Each row was made from one path, in order. Every step used is in the known rows, and no mark comes twice. Write each row's path.
In the rows, zero is written as 128.
Known rows:
B-Y: [120 116 119 112 145  71 149 161 134 123 165 143 104  91 133 115 141 171
 115 165 161 155 187 148 145  99 135 113 130 184 129 152 118 138 106 108
 122 193 136  79  98 133 180 134 136 161  76 156  92 152 189 130 163 132
 107 146  52  66 115 118 111 118 144 129 127  73 156]
A-Y: [126 106 135 117 166  91 143 149 128 145 156 156 136  91 143 126 123  98
 112 224 166 157 175 142 162  90 132  96 118 163 125 126 150 118 104 111
 132  91 116  88 126 132 176 128 108 112  77 143 135 125 204 148 167 153
  84 146  62  91 119 114 123 127 120 114 119  74 176]
V-A-F-C-Y-B: [128 118 100 148 133 132 167 165 132 144 194 146 145  97 112 105 109 133
 121 204 162 214 132 153 153  94 108 126 129 148 125 129 136 160  94 156
 130 108 120 110 126 130 161 134 135 155  93 149 145 121 133 125 147 151
 100 131  79  89  97 120 113 137 119 110 120  80 189]
V-A-Y-B-F: [113 110 109 133 150 119 171 170 133 153 204 145 134  98  92  87  91 117
 127 188 165 176 129 143 149  92 118 137 133 132 123 118 173 124 104 112
 136 122 123  74 112 134 154 129 118 121  67 151 135 130 139 131 151 168
  94 169  65  93 105 114 121 129 120 122 119  82 168]
C-F-A-Y: [134 151 131 113 154  63 123 162 140 122 204 159 158  88 125 184 157  81
 132 205 141 212 151 169 153 103 152  80 123 162 124 124 160 153 112 121
 140 121  97 130 161 129 155 156 107 123 103 160 137 119 131 116 184 139
  90 134  64 102 122 124 114 159 133 116 122  68 149]
V-A-F-C-Y-R: [121 126 112 155 132 142 159 171 132 148 182 143 154  95 119 112 103 126
 118 212 158 227 134 155 154  96 104 120 127 146 124 132 144 162  94 150
 131 119 121 143 132 132 161 134 137 150  80 149 143 112 151 126 135 151
 104 118  76  90 117 124 112 126 121 106 118  76 185]
R-Y-A-V: [159 130 144 113 146  69 133 140 127 137 194 147 132  88 134 119 120 138
 133 170 146 115 172 137 136  96 130 132 127 138 124 129 136 135  95 130
 104  91 115 131 141 123 147 132 124 133 102 150 143 105 199 135 132 158
  98 166  63  62  78 126 109 104 121 130 123  74 162]
F-C-Y-B: [171  93 102 127 138  74 146 129 101  97 180 155 107  86 154 109 131 138
  96 212 155 105 160 144 150  83 123  95 145 197 130 140 153 159  96 152
 116  75 110  64 144 117 167 140 139 142 130 122 126 135 153 138 160 133
 110 125  89  65 101 106 122 160 111 108 115  84 240]
R-Y-C: [146 105 118 115 144  75 136 175 128 125 169 145 121  81 153 143 125 148
 141 184 146  78 176 136 143  95 123 129 129 153 129 135 116 136  99 133
 112 127 114 134 118 120 164 128 124 118 138 147 134  93 187 139 148 147
 103 176  56  63 106 118 103 112 139 121 126  80 169]
A-Y-C-F: [129 120 133 109 164  73 134 157 142 133 154 158 129  88 151 118 112 103
 122 232 156 142 165 143 163  90 143 100 136 158 127 126 144 123 102  92
 134 101 107  62 134 125 176 134 109 102  77 143 146  93 147 143 155 148
  71 139  77  88 123 105 116 139 118 115 119  63 173]
V-A-F-C-Y: [121 126 114 146 130 136 163 161 138 148 186 149 155  96 122 114 106 123
 121 221 160 235 141 155 155  96 109 126 118 147 124 136 130 166  92 152
 129 120 122 140 123 134 157 136 131 153  81 148 138 114 143 127 148 152
 102 121  76  96 104 124 111 131 122 111 118  80 190]
C-F-A: [136 155 135 115 149  66 122 156 133 117 213 150 152  86 119 204 159  97
 138 204 138 210 145 175 146 105 140  77 127 169 125 131 158 159 112 132
 139 144  89 140 154 132 156 156 118 122 110 156 130 116 131 107 183 130
 112 138  64 102 121 130 108 162 133 117 127  71 146]
Y-A: [141 139 144 114 153  57 140 106 121 125 190 139 124  95 113 126 100 116
 138 215 159 176 163 153 151  95 110 118 147 164 125 137 181  96  89 127
 119  89 122 102 133 137 168 138 134 123  82 146 141  88 190 124 137 141
 111 145  81  78 102 117 112 121 102 133 121  74 185]
B-F-C: [110 137 153 111 150 111 128 134 131 137 186 148 117  82 131 111 122 133
 133 224 145 166 139 182 152  95 130  98 141 216 119 138 153 159  94  98
 130 107 105  78  99 128 178 127 116 137  58 133 110 113 141 126 170 139
 103 122  55  83 119 115  98 156 136 117 105  68 169]
V-A-Y: [116 110 118 133 145 119 171 159 135 155 185 149 148  94 103 110  91  95
 125 212 167 193 154 137 149  91 109 136 113 125 124 128 161 126 102 122
 134 141 128 119 115 139 150 131 116 116  66 147 134 120 168 137 152 164
 100 157  66 100 110 119 123 120 114 119 120  85 178]
F-A-Y-R: [135 126 125 139 159  83 134 170 121 128 181 150 165  88 122 164 140  76
 115 189 160 170 154 143 152 100 114  89 128 161 125 112 192 117 105 169
 126  88 122 128 180 131 163 143 126 139 106 144 165 106 213 124 164 154
 104 153  59  72 130 121 131 151 121 108 115  70 196]
R-Y: [143 105 123 120 145  84 138 172 122 135 182 147 132  85 143 161 147 140
 135 174 148 108 181 146 143  99 132 119 116 154 126 133 115 146 105 130
 116 125 113 159 114 125 159 128 119 122 142 157 122 128 209 137 160 147
 107 170  42  75 104 127 107 104 146 120 129  86 152]
C-Y: [145 119 139 105 143  78 132 139 122 116 177 155 124  93 169 158 129 153
 110 221 148 155 181 139 160  95 136  88 118 170 129 151 142 144 109 137
 121 158 106 133 117 129 159 154 147 120 103 140 111 146 191 140 149 136
 122 126  66  80 112 136 126 123 128 114 127  97 202]
R-Y-C-F: [147 121 120 112 143  65 127 183 134 121 182 149 123  82 153 152 133 142
 146 184 137  96 170 146 143  98 143 121 131 151 128 135 107 150 104 112
 121 141 103 137 122 118 159 134 117 112 139 157 130  96 156 130 153 142
  96 164  58  72 108 120  97 117 145 122 129  75 148]
R-Y-A-F-C: [148 131 116 127 142  73 135 162 135 137 182 151 141  92 144 119 132 125
 136 177 149 150 171 154 152 102 133 134 129 153 124 127 120 141  86 136
 111  56 128 153 141 120 160 131 118 153 127 166 148  94 187 132 144 152
  77 143  61  70  90 113 103 102 138 124 117  70 163]
V-A-F: [107 132 124 143 141 139 163 163 139 161 189 138 155  97 101 138 105 127
 137 215 164 247 138 159 152  99 103 126 119 141 123 132 133 148  98 145
 137 141 118 140 109 141 164 129 128 137  75 154 140 113 158 122 149 151
 110 143  66 102 106 132 107 124 124 115 125  78 157]
V-A: [118 114 123 133 138 118 170 147 125 145 199 137 138  92  94 142  94 118
 136 211 162 194 145 147 140  93  96 132 119 139 125 138 160 134 103 140
 131 171 118 134 107 144 153 131 131 116  78 144 124 118 165 125 151 151
 131 162  65  98 110 128 112 127 112 122 128  89 178]

Which path is each row?
[119 120 118 126 145 105 165 167 144 146 184 150 143  93 110 103  82  98
 132 219 158 183 144 139 149  91 118 140 125 122 125 129 156 129 101 111
 135 149 119 101 124 134 151 135 117 107  63 148 142  99 130 134 147 161
  92 152  75  99 113 113 117 129 113 121 122  77 179] -> V-A-Y-C-F
[158  89  94 128 150  77 146 180 109 123 204 141 111  89 126 141 148 159
 131 143 153  70 161 141 139  96 127 115 137 155 129 121 131 138 108 139
 118  95 108 103 122 118 164 126 123 126 167 156 129 141 192 133 160 147
 105 193  52  63  91 121 111 116 142 121 132  86 152] -> R-Y-B
[101 161 160 106 156 100 121 153 140 139 208 146 144  85 114 160 137 122
 148 199 144 200 134 178 152 107 130  96 133 197 119 129 174 142 103 128
 132 132 107 114 117 137 165 142 119 142  69 146 125 114 155 111 175 145
 111 145  41  83 116 133 107 159 146 121 111  72 153] -> B-F-A
[135 149 128 124 156  69 119 172 132 123 202 153 157  88 123 184 153  84
 129 198 140 201 143 168 153 103 150  73 131 161 123 119 169 149 113 119
 141 121  95 130 167 128 160 154 114 121 102 162 141 116 141 115 171 138
  94 129  63  97 134 124 115 151 132 112 123  66 151] -> C-F-A-Y-R
[142 124 114 138 147 111 136 153 128 131 164 153 136  94 160 122 146 148
 107 220 158 191 148 163 168  96 129  82 137 196 126 132 112 170  90 154
 127  48 107  93 141 122 190 133 132 164 113 143 147 122 158 133 155 134
  83 105  80  77 101 117 109 149 129 101 115  68 188] -> A-F-C-Y-B
[149 126 116 113 141  60 127 187 138 114 188 151 134  81 150 163 140 128
 147 176 135 103 165 145 141 100 141 122 130 149 128 131 118 150 103 129
 118 136 108 143 135 117 152 140 119 123 147 158 139  89 152 127 159 145
  96 168  56  68 108 121 102 125 144 122 126  75 159] -> R-Y-C-F-A
[147 148 148 109 153  64 123 140 136 109 184 146 130  80 136 159 118 126
 138 227 139 144 140 149 142  93 123  95 150 165 129 133 148 143 102 135
 127 146  87  74 157 127 165 144 133 115  84 126 152  70 119 117 153 135
 112 150  87  73 109 122 103 173 109 117 124  59 180] -> Y-C-F-A-V
[141 135 124 123 146  73 129 171 136 141 185 148 145  93 141 131 132 134
 142 173 150 156 172 153 153 104 135 131 126 145 124 128 120 133  90 134
 113  71 127 159 128 124 161 132 118 146 128 172 144  97 196 130 141 152
  78 151  56  72  92 121 104  93 143 126 122  74 147] -> R-Y-A-F
[126 141 114 120 142  62 144 155 145 124 165 148 116  98 133  71 126 155
 115 165 161 194 177 157 154 102 136 129 145 182 126 146 121 134  86 115
 117 120 150  75 123 130 181 135 136 193  66 167 121 119 166 125 147 137
  74 121  69  61  99 105 107 112 136 132 116  57 168] -> B-Y-A-F-C
[117 138 153 102 144 105 124 137 134 130 187 156 116  84 149 105 123 146
 123 223 139 163 146 174 156  96 142  97 137 212 120 143 148 167  97 101
 125 119 106  85 101 125 168 139 123 145  64 136 106 127 132 129 163 139
  98 108  57  82 118 120 106 149 139 116 105  77 183] -> B-F-C-Y
[149 144 164 123 154  93 135 121 121 125 198 147 161  82 116 174 143 106
 119 203 152 169 149 139 133  94 101  85 122 168 126 123 169 148 105 188
 114 115 100 105 177 138 152 141 135 147  79 116 159 109 195 118 167 152
 134 165  72  65  84 140 119 181 103 116 119  67 194] -> F-A-V
[159 142 163  98 145  64 128 107 127 118 187 156 128  96 158 117 103 151
 107 219 144 158 172 132 154  91 132 101 131 156 126 144 161 134  99 136
 108 122 107 104 142 128 147 157 152 129  61 134 133 126 180 137 118 147
 111 123  85  67  87 135 128 121 102 125 121  86 211] -> C-Y-A-V
[138 149 135 128 151  79 136 120 132 136 172 145 139  97 127 105 109 113
 129 224 161 214 154 166 161  98 116 113 148 175 123 132 155 123  78 140
 120  30 126  98 147 131 179 132 130 158  83 148 158  74 168 124 138 139
  81 113  90  80  96 109 104 130 107 121 111  58 187] -> Y-A-F-C
[144 163 155 112 152  75 121 140 133 121 214 152 154  84 119 193 155 106
 131 206 135 205 141 167 139 100 140  74 128 164 124 127 153 169 113 133
 132 143  78 114 166 131 150 153 121 127  82 141 139 117 131 110 174 137
 116 138  71  92 106 138 107 173 120 117 126  63 148] -> C-F-A-V
[136 128 129 125 159  78 138 156 133 127 182 157 167  88 123 166 144  70
 121 200 162 181 163 143 154  98 116  99 115 165 126 119 176 125 103 169
 125  88 122 122 168 135 157 145 118 140 105 140 158 107 200 126 183 155
  99 160  60  79 111 120 129 160 123 114 113  73 198] -> F-A-Y
[134 129 127 144 146 121 128 158 127 136 152 150 144  92 167 128 143 142
 105 229 155 206 152 166 167  97 125  76 134 193 124 134 115 170  91 154
 128  62 110 123 143 124 190 132 135 163 104 146 147 113 175 133 146 132
  88  89  75  79 121 120 108 136 130  96 114  66 186] -> A-F-C-Y-R
[116 107 119 148 147 129 166 173 124 153 183 141 147  95 101 108  87 100
 119 204 165 185 142 139 148  93 108 129 125 124 123 123 180 121 105 122
 134 141 128 122 127 136 157 129 124 115  67 152 139 118 179 134 135 162
 106 151  65  93 131 120 123 110 113 113 121  79 177] -> V-A-Y-R
[131 122 115 123 163  90 140 159 114 122 226 135 110  90  93 134 139 155
 137 162 156 131 115 164 147  99 124  94 164 190 124 115 187 126 107 138
 132  88  97  40 123 127 176 134 131 139 110 141 136 135 145 110 170 141
 109 177  61  67  97 120 114 168 134 121 120  75 156] -> Y-B-F-A
[123 131 115 104 144  53 138 170 146 109 164 145  97  88 142 107 128 171
 125 174 148 141 175 150 145  99 148 116 147 179 130 152 111 141 104  92
 125 205 123  56 105 126 182 139 135 152  74 157 102 121 131 124 154 128
  95 141  65  65 118 110 103 127 142 129 128  62 155] -> B-Y-C-F
[161 106 122 121 134  79 141 125 113 106 165 159 121  85 166 122 128 124
  98 233 151 135 174 149 151  85 124  94 128 198 128 148 143 165  95 147
 114 100 112 103 141 122 164 142 136 140 111 123 119 125 163 142 162 133
 115 112  81  73 112 111 119 151 113 106 112  85 241] -> F-C-Y
[139 142 119 118 157  60 128 167 134 117 213 155 149  89 117 176 158  91
 130 190 144 193 141 167 151 102 155  81 135 160 125 116 164 150 113 123
 140 106  93 100 165 127 158 153 109 126 112 160 142 124 124 114 184 139
  90 143  69  95 116 121 117 165 133 117 124  68 151] -> C-F-A-Y-B
[116 125 115 149 134 142 166 161 135 154 183 144 155  93 109 116 105 113
 130 221 163 234 136 160 149  95 100 128 122 152 123 133 132 159  91 148
 133 118 123 130 122 137 163 126 126 149  80 147 143 104 144 125 152 150
 105 131  74  97 105 121 105 135 118 111 118  74 180] -> V-A-F-C
[143 117 125 104 151  79 131 152 118 114 205 150 104  94 147 127 128 181
 113 188 146 126 149 149 161  96 147  89 145 180 127 137 160 142 111 122
 124 128  98  71 106 122 164 152 146 128 106 145 111 165 153 131 145 139
 109 138  65  70 102 130 125 137 137 117 125  94 182] -> C-Y-B-F
[141 105 107 119 151  85 137 187 118 134 212 142 110  86 124 127 146 169
 140 139 146  81 147 153 144 100 142 119 142 163 125 121 135 142 108 116
 120 100 106  95 107 116 165 127 118 131 143 160 121 144 167 128 159 149
  96 184  42  66  94 122 106 120 155 125 126  82 134] -> R-Y-B-F
[165 114 123 118 133  64 140 113 114 102 173 159 120  89 160 100 113 116
 101 231 152 139 172 147 153  86 122 107 137 190 128 146 161 150  86 147
 110  75 124  91 149 121 159 146 140 144 104 128 128 108 160 138 148 138
 106 107  91  70 102 106 120 144 104 113 109  81 247] -> F-C-Y-A
